What can hang from each mark
Q681: Q426
Q692: Q426
Q167: Q426
Q981: Q387 Q426 Q507
Q387: Q981
Q426: Q167 Q681 Q981
Q507: Q681 Q981
Q184: Q692

Every row comes from one small tree of marks. The marks that hang from a mark follow it in brackets, in the order of their numbers. Every link used is in the known rows. Which tree was each row made from?
Known rows
Q692{Q426{Q981}}: [-20   8  34 -19  -6   4   2 -34   5  59 -32  -3  -9 -10 -33 -15  16  40
  36  37]
Q167{Q426{Q681}}: [-45  51  29  19 -10  23   9 -50  14  64 -14 -11   2 -13 -12 -18  55  37
  33  47]
Q507{Q681{Q426} Q981{Q387}}: [-32 -42  12  81 -38  14  -5 -35  11  38 -26 -15  26 -50 -56 -13  44  60
 -11 -12]
Q692{Q426{Q167 Q681 Q981}}: [-21  64  24 -46  12  25   3 -40  14  40 -15  -2   3 -10 -24 -21   6  32
  43  24]
Q692{Q426{Q167 Q981}}: [-22  37  20 -33   1   8  10 -34  12  48 -16  -5  -3  -3 -29 -20  10  40
  28  31]
Q387{Q981{Q426 Q507}}: [ -5 -18   4  -6 -44   7  16 -44  23  58 -27 -11  -1 -25 -52 -14  15  31
  34  23]
Q681{Q426}: [-47  -1  22  52 -26  -1  10 -32   8  52 -29 -17  -1 -10 -29 -22  34  47
  13  37]
Q184{Q692{Q426{Q167 Q981{Q387}}}}: [-18  11  34 -39 -22   9  11 -26  20  28 -12  -6  15 -23 -50 -20 -14  49
  27  10]
Q167{Q426{Q681 Q981{Q387 Q507}}}: [-28  42  43 -22 -34  18  16 -46  27  38  -3  -9  20   1 -33  -3  11  39
  65  32]
Q184{Q692{Q426{Q167 Q981{Q507}}}}: [ -9   8  32 -26 -28   2   8 -26  23  31 -20  -6  10  -1 -48 -21 -29  42
  45  14]
Q692{Q426{Q681}}: [-27  22  28  -8  -4  17 -11 -35   7  53 -37  -2  -1 -30 -28 -19  24  33
  35  30]
Q681{Q426{Q167 Q981{Q387 Q507}}}: [-33  21  23  -4 -43   1  25 -28  28  14  -2 -17  24  10 -47 -13 -19  48
  36  16]
Q981{Q387}: [-31  -4  26   5 -33  -2   9 -31  13  42 -22 -10   7 -26 -43 -11  28  47
   8  24]
Q692{Q426{Q167 Q681 Q981{Q387 Q507}}}: [-13  43  28 -63 -20  17   4 -31  27  17 -10  -3  24  -9 -45  -9 -29  35
  59   8]
Q981{Q387 Q426}: [-30 -14  18 -17 -42   5  19 -36  20  46 -17 -13   8 -42 -51  -5  23  42
   7  26]
Q981{Q426{Q167} Q507{Q681}}: [-12 -19  -7   1 -37  14  18 -39  25  33 -11 -10  16 -38 -53  -9  11  39
  22  14]
Q692{Q426}: [-29  -5  24   5 -14   0  -3 -28   6  62 -38  -5  -7 -23 -34 -18  26  41
  20  35]
Q681{Q426{Q981{Q387 Q507}}}: [-30 -10  37  11 -50  -4  17 -28  21  25 -18 -15  17   4 -52  -8 -11  48
  45  22]
Q426{Q167 Q681 Q981{Q387 Q507}}: [-15  53  27 -47 -25  16  14 -38  29   9   1  -7  26  -3 -43 -10 -16  35
  50   7]
Q981{Q387 Q426{Q167} Q507}: [-24   5   5 -33 -54   2  26 -32  35  25  -2 -15  22 -24 -58  -5 -10  41
  16  13]

Which tree is each row?
[-12  52  25 -49  -7  18   2 -35  22  30 -16  -3  11   1 -34 -16 -19  30
  60  19]
Q692{Q426{Q167 Q681 Q981{Q507}}}
[ -7  14 -10 -21 -37  12  25 -46  29  47 -11 -13   5 -19 -48 -19   9  31
  25  17]
Q387{Q981{Q426{Q167} Q507}}
[-21   0  23 -31 -49  15  11 -38  30  27 -17 -10  23 -38 -56  -2  -5  33
  41  14]
Q981{Q387 Q426{Q681} Q507}
[-14  52  -8 -32  -7  37  19 -57  23  50  -8 -10   4 -36 -32 -25  31  24
  24  16]
Q387{Q981{Q426{Q167 Q681}}}
[  6 -39   4  38 -32  11   1 -41  11  47 -35  -3   5 -31 -50 -16  30  39
  40  10]
Q387{Q981{Q507{Q681}}}
[-27  42   2 -20 -25  31   9 -48  32  31  -1 -16  27 -48 -50 -13  22  39
 -11 -15]
Q507{Q981{Q387 Q426{Q167 Q681}}}
[-15  17  49 -22  -4  22  -7 -37  10  44 -33  -1   2 -27 -36 -23   0  35
  54  21]
Q184{Q692{Q426{Q681 Q981}}}
[-28 -20  24  49 -14  14   9 -39   3  44 -25  -9   4 -20 -35 -16  36  48
  34  28]
Q507{Q681{Q426{Q981}}}
[-30 -23   4  38 -48   8  14 -26  23  12 -10 -14  33 -26 -54 -12   3  53
  24   4]
Q981{Q387 Q507{Q681{Q426{Q167}}}}
[-20  -1  37 -32 -19   3   5 -28  11  46 -25  -3   2 -21 -45  -8   7  45
  35  27]
Q692{Q426{Q981{Q387}}}
[-12 -27  -4 -13 -50  13  20 -34  30  20  -5 -10  29 -48 -65  -2   2  44
  21   3]
Q981{Q387 Q426{Q167} Q507{Q681}}
[-41  41  18  12 -10   7  23 -38  14  38  -6 -17   3   9 -25 -24  19  45
  21  32]
Q681{Q426{Q167 Q981}}
[ -4   9   8 -19 -32  25   9 -51  24  49 -25  -9   6 -32 -47 -16  12  23
  49  16]
Q387{Q981{Q426{Q681} Q507}}
[-35  63  38  -5  -2  26  14 -55  14  62  -8  -9   0  -1 -12 -15  46  36
  50  48]
Q167{Q426{Q681 Q981}}
[  5 -18 -18  -1 -34  22  19 -47  25  42 -13  -8  12 -42 -55 -15  19  35
  30   6]
Q387{Q981{Q426{Q167} Q507{Q681}}}
[-11  21  39 -34 -13  13  -7 -35  15  41 -32  -1   5  -6 -38 -11 -12  30
  70  25]
Q692{Q426{Q681 Q981{Q507}}}
[-23  65  25 -45  -6  23  15 -43  21  20   2  -7  18 -14 -33 -15   9  37
  33  13]
Q426{Q167 Q681 Q981{Q387}}
[-34  -4  -5  80 -17  20   1 -40  13  40 -17 -17  20 -33 -40 -24  47  55
 -17  -8]
Q507{Q681{Q426{Q167}} Q981}
[-10 -49   8  17 -44   9  10 -38  18  43 -27  -8  10 -44 -57  -4  18  39
  31  19]
Q981{Q426 Q507{Q681}}
[-27  51  -2  -6 -12  31   6 -53  26  43  -7 -16  15 -38 -38 -20  33  35
 -10  -4]
Q507{Q981{Q426{Q167 Q681}}}
[-13  -5  38 -18 -43  -6  14 -31  21  28 -18  -8  12  -2 -53  -3  -7  44
  43  20]
Q426{Q981{Q387 Q507}}
